(in the rows, 128 means zero)
Known rows, with every step that occurs:
ketos/kika/geru: [122 159 116 118 159 104 152 132  84 139 139 132 135 136 114 115 124 114
 122 106 141 107 104  99 117  88 114 111 116  73 145  97 176 121 137]
muda/fibez/ketos/kika/radu/divi: [197 109 106 141 150 148 152 145 157 141  99 112 149 100  84 129 123  89
 123  96 206 131 105  99 167  75  88  49 114 125 167  96 132 131 179]
zetut/divi: [ 97 142  91 133 152 157 138 124 140  79 133 122 151 148  93 101 109 132
 145 124  73 132 120 104 113  99 160 153 121 119 131 129 135 120 170]
geru/kika/radu/divi: [ 92 123  86 126 149 183 164 130 161  94  91 116 142  91  86 121  66 106
 159 103 160 138 117 115 145 107 134  99 123 133 190 101 105 187 156]
manis/logek: [ 99 161  97 131 154 153 110 144 116  80 142 156 137 136 101  96 156 131
 120 134  90 161 108 107 108 105 170  89 130 112 137 151 135 120 160]
kika/geru/divi/fivodo: [ 83 138  92 110 153 135 129 124 107 116 116 115 128 136 103 128 141 151
 126 116  73 134 121  94  91  89 149 179 119 110 142 106 117 170 165]
divi/geru: [ 98 137  92 123 145 152  95 134 127  93 120 138 161 121  95 106  87 105
 125 132 109 153 105  99 121 102 191 151 114 113 168 130 152  84 136]
manis/logek/divi/geru/kika: [ 85 161 114 108 149 172 101 165 126  90  86 132 156 114 103  96 113 107
 149 146  78 194  93 108  99  92 199  96 121 134 182 144 156 117 115]
fivodo/divi: [ 99 155  86 118 151 162 103 141 117  97 127 143 143 175  95 123 156 135
 110 137  93 129 120 117 134 123 184 132 134 112 147 143 132 130 147]
muda/fibez: [139 154  99 150 158 138  64 132 117  76 114 160 159 178 102 123 109 132
 111 140 171 129 107  99 120 108 145  84 125 119 146 138 144  96 152]
ketos/fibez/muda: [135 167  74 151 147 140 123 121 106  62 133 152 144 199  98 126 110 146
 120 144 155 155  88  91 118 135 133 112 132 116 163 153 130 126 141]
radu/kika/geru: [ 99 163 122 125 151 107 140 125  86 123 116 125 141 116 110  99 122 105
 143 126 106 119 108 116 108 113 109 107 123  98 179  94 133 119 141]
logek/divi/geru/kika/ketos/fibez: [145 146 104 152 144 151  98 138 152  76  75 142 180 140 109 121  13 112
 143 174 157 161  85  97 135 100 184 104 120 147 204 149 128 102 106]
logek/divi: [126 153 107 139 169 144 151 151 109  88 112 161 145 151  97 125 115 110
 109 151 117 160  88 110 104  94 156 108 130 117 148 145 133  69 141]
kika/radu/divi/fivodo: [144  94  73 136 130 174 166 128 138 114 120 131 130 113  87 146 103 116
 128  93 111 151 119  97 136 108 140 125 128 127 162 102 106 175 206]
fivodo/divi/geru: [ 95 141  83 101 135 171  78 144 118 111 115 124 159 157  92 110 133 122
 120 132  79 148 117 106 137 117 222 168 123 119 171 137 157 117 132]
fibez/ketos/kika/radu: [156 116 104 133 151 134 181 133 164 137 122 142 131  73  89 128 124  77
 117 118 151 131  87 106 152  73 114  81 110 105 144 113 133 100 159]
muda/fibez/ketos/kika: [174 148 121 147 164 120  85 143 139 112 112 143 155 136 100 132 125  99
 108 134 179 119  96 106 143  76  95  55 116 105 142 118 142  82 159]
fibez/ketos/kika/radu/divi: [165 105 102 131 154 154 206 143 164 143 114 110 135  65  78 124 123  77
 125  93 160 139 102 109 165  74  97  87 114 113 166  93 118 134 179]
zetut/refa: [133 158  81 131 150 167 112 128 142  69 117 140 145 172 101 129 111  94
 144 147 108 131 114  88 108 105 146 119 119 108 165 134 150 150 166]
geru/kika/ketos/fibez/muda: [130 171  73 167 145 153 112 116 152  41 111 148 154 174 105 135  23 153
 149 165 175 151  95 114 138 127 130  83 126 132 192 163  96 172 121]
muda/fibez/ketos/kika/geru: [167 149 127 124 170 102  93 146  90 141 109 136 156 124 109 125 157  96
 116 114 187 112  94  93 129  76  93  65 114  94 154 101 169 102 147]
geru/kika/radu/divi/fivodo: [111 106  79 131 133 187 147 125 158 101  96 123 133  99  94 153  69 114
 159  96 120 144 122 110 139 109 128 111 128 135 180  89  97 214 191]
refa/zetut/divi: [ 92 140  84 140 140 164 183 132 122  81 120 115 149 142 110 106  71 154
 150 120  89 139 114 104 127  83 178 179 127 115 127 118 121 146 146]
kika/geru/divi: [ 65 156  98 107 170 131 145 128 111 108 114 112 138 132  97  96 137 140
 129 123 114 128 118 101  99  91 151 163 114 109 151 119 126 146 130]
radu/divi/zetut: [ 95 155 112 149 172 164 144 148 111  60 120 113 139 139  83 113 125 110
 124 109 131 134 115 114 117 122 120 176 131 112 148 105 122 154 184]
fivodo/divi/radu/kika/ketos/fibez: [125 169 127 173 122 134 105 129 120  82 131 121 133 180 114 119 114 145
 121 166 132 115 101 124 157 148 157  93 144 134 164 143  78 162 160]
muda/fibez/ketos: [151 143 105 145 171 142  55 145 131  85 103 160 167 127  92 129 136 102
 113 146 168 142  94 103 131  93 130  72 123 128 153 138 122  85 163]
divi/zetut/refa: [116 174 103 145 159 163 113 136 130  45 113 127 134 180  99 127 128  87
 137 147 109 120 106  91  95 117 131 173 122 107 145 125 158 173 171]
geru/divi/radu/kika/ketos/fibez: [ 96 166 130 186 135 117 136 113 164  65 120  99 128 149 106 102  71 152
 130 170 141 123 104 121 134 118 127 118 126 141 155 136  47 156 155]
radu/kika: [105 161 114 148 147 126 134 121 137  96 118 135 140 126 102 107  95 105
 133 146  99 127 108 132 120 114 113  97 125 109 167 111 106 100 152]
radu/divi: [110 138  92 138 163 164 140 140 124  85 124 125 151 132  85 115 105 121
 128 113 131 144 123 112 132 109 135 126 129 115 168 116 109 135 176]
fibez/ketos/kika/geru: [130 147 124 114 173 108 149 145  97 145 124 132 142  91 103 121 156  86
 124 112 139 122  91 102 126  74 101 100 114  83 151  98 154 105 148]
fivodo/divi/zigul: [108 148  96 119 139 138 120 151 108 106 130 149 133 182  96 140 151 121
 114 119  72 128 101 112 142 130 179 122 134 132 139 157 161 198 142]
logek/manis: [124 143  82 142 182 141 140 139 105  65 119 159 127 131 112 111  84 127
 124 144  89 143  93 114 110  94 144 150 136  94 181 133 151  75 168]

Rows:
[119 149  83 130 128 170  49 128 156  87  89 125 179 162 104 117  53 139
 147 159 136 133 118 105 165 131 212 123 126 142 203 150 125 167 111] : fivodo/divi/geru/kika/ketos/fibez
[163 155 110 184 137 115 120 108 154  81 119 145 160 147 112 110  44 124
 130 168 149 122 105 117 146 122 114  75 128 128 183 134  85 108 150] : radu/kika/ketos/fibez
[146 103  94 119 124 158 193 134 153 151 117  94 143  93  86 107  70  89
 134  84 150 143 113  95 157  83 153 128 105 111 183  85 164 133 153] : ketos/kika/radu/divi/geru
[ 87 176  99 136 161 167 134 132 165  44 100  90 125 183  89 113 129 111
 140 153  91 123 121  97  89 104 131 206 111 119 138 126 134 201 160] : geru/divi/zetut/refa
[162 157  66 173 142 140 131 120 133  54 140 158 153 188  99 129  60 156
 119 163 166 160  91 100 136 124 144  97 126 126 173 173 107 132 139] : kika/ketos/fibez/muda
[126 132  89 149 139 173  87 127 164  72  86 107 187 121  97 112   5 123
 163 133 174 148 122  99 162 113 164 117 121 146 221 120 103 169 138] : radu/divi/geru/kika/ketos/fibez
[165 169  87 181 127 122 150 110 147  70 126 134 147 174 105 117  45 140
 136 171 143 150  93 122 139 131 101  75 126 129 196 149  89 130 138] : radu/kika/ketos/fibez/muda
[ 90 135  83 134 147 150 122 121 155  86 119 126 128 148  95 136 112 150
 119 135  64 144 124 109 106  94 155 167 121 119 134 124  95 148 177] : geru/divi/fivodo
[ 69 165 119 115 153 113 160 119 123 123 104  88 133 117 101  84 124 124
 145 132  92 121 121 121 101  97 113 142 114 111 172  96 107 144 132] : radu/kika/geru/divi
[144 128  96 137 137 128 188 121 148 130 136 144 123 121 100 122  90 102
 116 114 155 117  98 104 141  87 131  91 111  96 139 111 155 113 147] : ketos/kika/radu
[ 60 153  89  95 137 182  61 141 140  98  90 116 160 139  96 116  99 119
 151 136  88 139 122 121 139 120 210 149 121 125 190 125 148 153 115] : fivodo/divi/geru/kika
[127 112  80 134 149 172 184 133 141 106 116 125 141 108  81 114 102 107
 130 100 153 146 115 103 143 105 150 115 123 126 169 116 116 150 173] : kika/radu/divi
[ 89 175 135 145 159 153 139 175  77  72 138 151 116 145 106 109 190 128
 106 142  92 187  73 105  86 101 186  86 140 125 120 163 131 116 165] : manis/logek/divi/radu
[ 86 143  84 118 132 180  71 141 166  90  94 117 170 133  98 119  50 130
 151 155 102 143 124 128 157 108 221 132 117 133 199 146 125 160 112] : fivodo/divi/geru/kika/ketos
[ 63 163 138 154 132 136 153 126 127  76 137  90 123 133 103  96 117 123
 158 126  63 122 107 124 109 116 131 141 127 124 134 105 102 142 185] : zetut/divi/radu/kika
[159 145  88 174 151 132 105 116 142  66 131 167 165 160 106 121  59 140
 112 161 171 129 103  96 145 116 154  96 129 125 161 160 104 106 149] : kika/ketos/fibez
[ 84 158 129 119 143  90 177 129 116 132 106  96 121 124 102 102 120 110
 149 113  62 120 103 116 108 104 107 130 114 131 162 110 135 217 126] : radu/kika/geru/divi/zigul
[157  91 100 114 137 162 186 147 168 158 104  91 151  48  74 112 103  61
 134  88 141 156 101  98 168  70 139 119 103 120 192  88 144 120 163] : fibez/ketos/kika/radu/divi/geru
[140 153 124 117 172 107 113 141 127 141  93  98 146 127  99 110 160 119
 120 118 171 113 108  96 124  61  95 101 105 107 147 101 141 131 136] : muda/fibez/ketos/kika/geru/divi
[140 144 115 137 167 126 143 141 147 116 128 142 142  99  94 129 126  88
 114 132 131 128  94 115 140  76 104  91 115  94 142 115 127  85 162] : fibez/ketos/kika
[114 142 130 106 162  89 183 150 125 152 116 102 124  97  95 124 156  94
 130  97  98 121  89 102 127  67  99 126 105 114 137 112 154 199 133] : fibez/ketos/kika/geru/divi/zigul
[123 157  70 150 128 158  90 120 156  56 102 130 168 158 102 124   4 139
 160 160 158 170  94 104 141 121 170 116 114 138 213 155 124 159 106] : divi/geru/kika/ketos/fibez/muda
[111 168 128 152 178 141 154 158  97  62 108 148 133 157  95 123 131 105
 101 149 113 150  81 113  90 107 141 164 132 116 130 136 143  90 150] : logek/divi/zetut
[ 89 148 111 120 136 117 146 114 118 130 105  93 123 123 108 116 127 135
 146 127  50 126 124 115  95 100 111 155 119 112 164  82  98 171 164] : radu/kika/geru/divi/fivodo
[ 84 170 108 130 159 161 103 149 103  72 123 130 131 180  93 118 172 130
 105 137  95 119 111 122 120 138 166 185 136 110 128 135 142 154 156] : fivodo/divi/zetut
[110 145 106 114 144 111 160 121 115 143 126 103 119 144 111 132 131 143
 123 107  88 114 121  99 103  75 117 158 111  87 132  83 142 168 160] : ketos/kika/geru/divi/fivodo
[112 178  96 124 150 181 100 148 122  61 111 114 130 214  96 130 175 104
 129 147  81 114 119  99 111 134 163 184 129 112 146 131 165 206 163] : fivodo/divi/zetut/refa
[ 59 178 141 116 137 126 123 145  54 123 128 102 116 148 113 109 191 123
 132 122  91 113 105 123 117 136 148 126 138 107 158 104 126 172 152] : fivodo/divi/radu/kika/geru
[113 125  85 139 134 159 123 120 135  86 137 127 141 153 100 132 111 139
 144 117  35 137 124  98 105 100 155 167 125 119 124 115 128 144 204] : zetut/divi/fivodo
[ 58 167 111 144 173 145 137 134 148  55 112 107 125 149  85 101 125 136
 115 143 107 127 113 118  98 105 140 208 118 117 120 125 110 146 151] : geru/divi/zetut
[125 162 109 131 162 152 144 163 103  90 122 160 140 143 101 102 166 123
 110 148  85 184  90 105  94  93 174  79 134 122 140 163 142  94 149] : manis/logek/divi
[128 121  85 142 147 168 127 136 122  91 126 131 141 136  93 148 110 129
 126 106  92 150 127 107 125 110 133 137 134 117 159 101 101 156 211] : radu/divi/fivodo
[151 121 124 143 162 148 209 151 153 119 111  98 125  71  76 122 141  72
 120  93 156 128  97 112 152  88  80 139 116 112 147  83 124 157 185] : fibez/ketos/kika/radu/divi/zetut
[165 140 106 142 139 168 211 136 155 100 113  81 117 153  91 126 112  71
 145  98 152 109 115  87 131 101  90 147 112 104 160  82 169 222 184] : ketos/kika/radu/divi/zetut/refa
[ 83 187 165 130 149 119 162 169  40 118 125 119 111 121 119  90 206 112
 131 133  79 168  74 111  76 107 140  72 138 117 152 122 135 135 153] : manis/logek/divi/radu/kika/geru
[125 157  94 167 154 143  85 114 161  53 105 159 166 146 111 127  22 136
 144 162 178 121 106 109 147 118 141  79 128 131 178 147  94 149 132] : geru/kika/ketos/fibez
[191 122 110 143 149 128 126 134 159 135 107 144 145 109  95 131 123  87
 112 121 199 120  88  96 154  74 104  46 110 116 147 115 149  97 156] : muda/fibez/ketos/kika/radu
[ 53 173 119 120 179 127 149 137  98  84 110  99 125 139  95  94 157 136
 124 122 114 118 111 103  84 104 141 217 117 107 131 111 135 169 138] : kika/geru/divi/zetut
[ 63 148  97 115 147 163  76 131 146  79  92 128 160 107  98 112  53 103
 156 135 116 146 108 112 122 103 178 137 113 119 186 117 141 126 119] : divi/geru/kika
[ 61 161 130 160 121 143 197 133 110  80 124  83 118 131 119 102  81 144
 162 124  78 134 100 124 123 100 150 163 133 123 130  95  88 166 163] : refa/zetut/divi/radu/kika
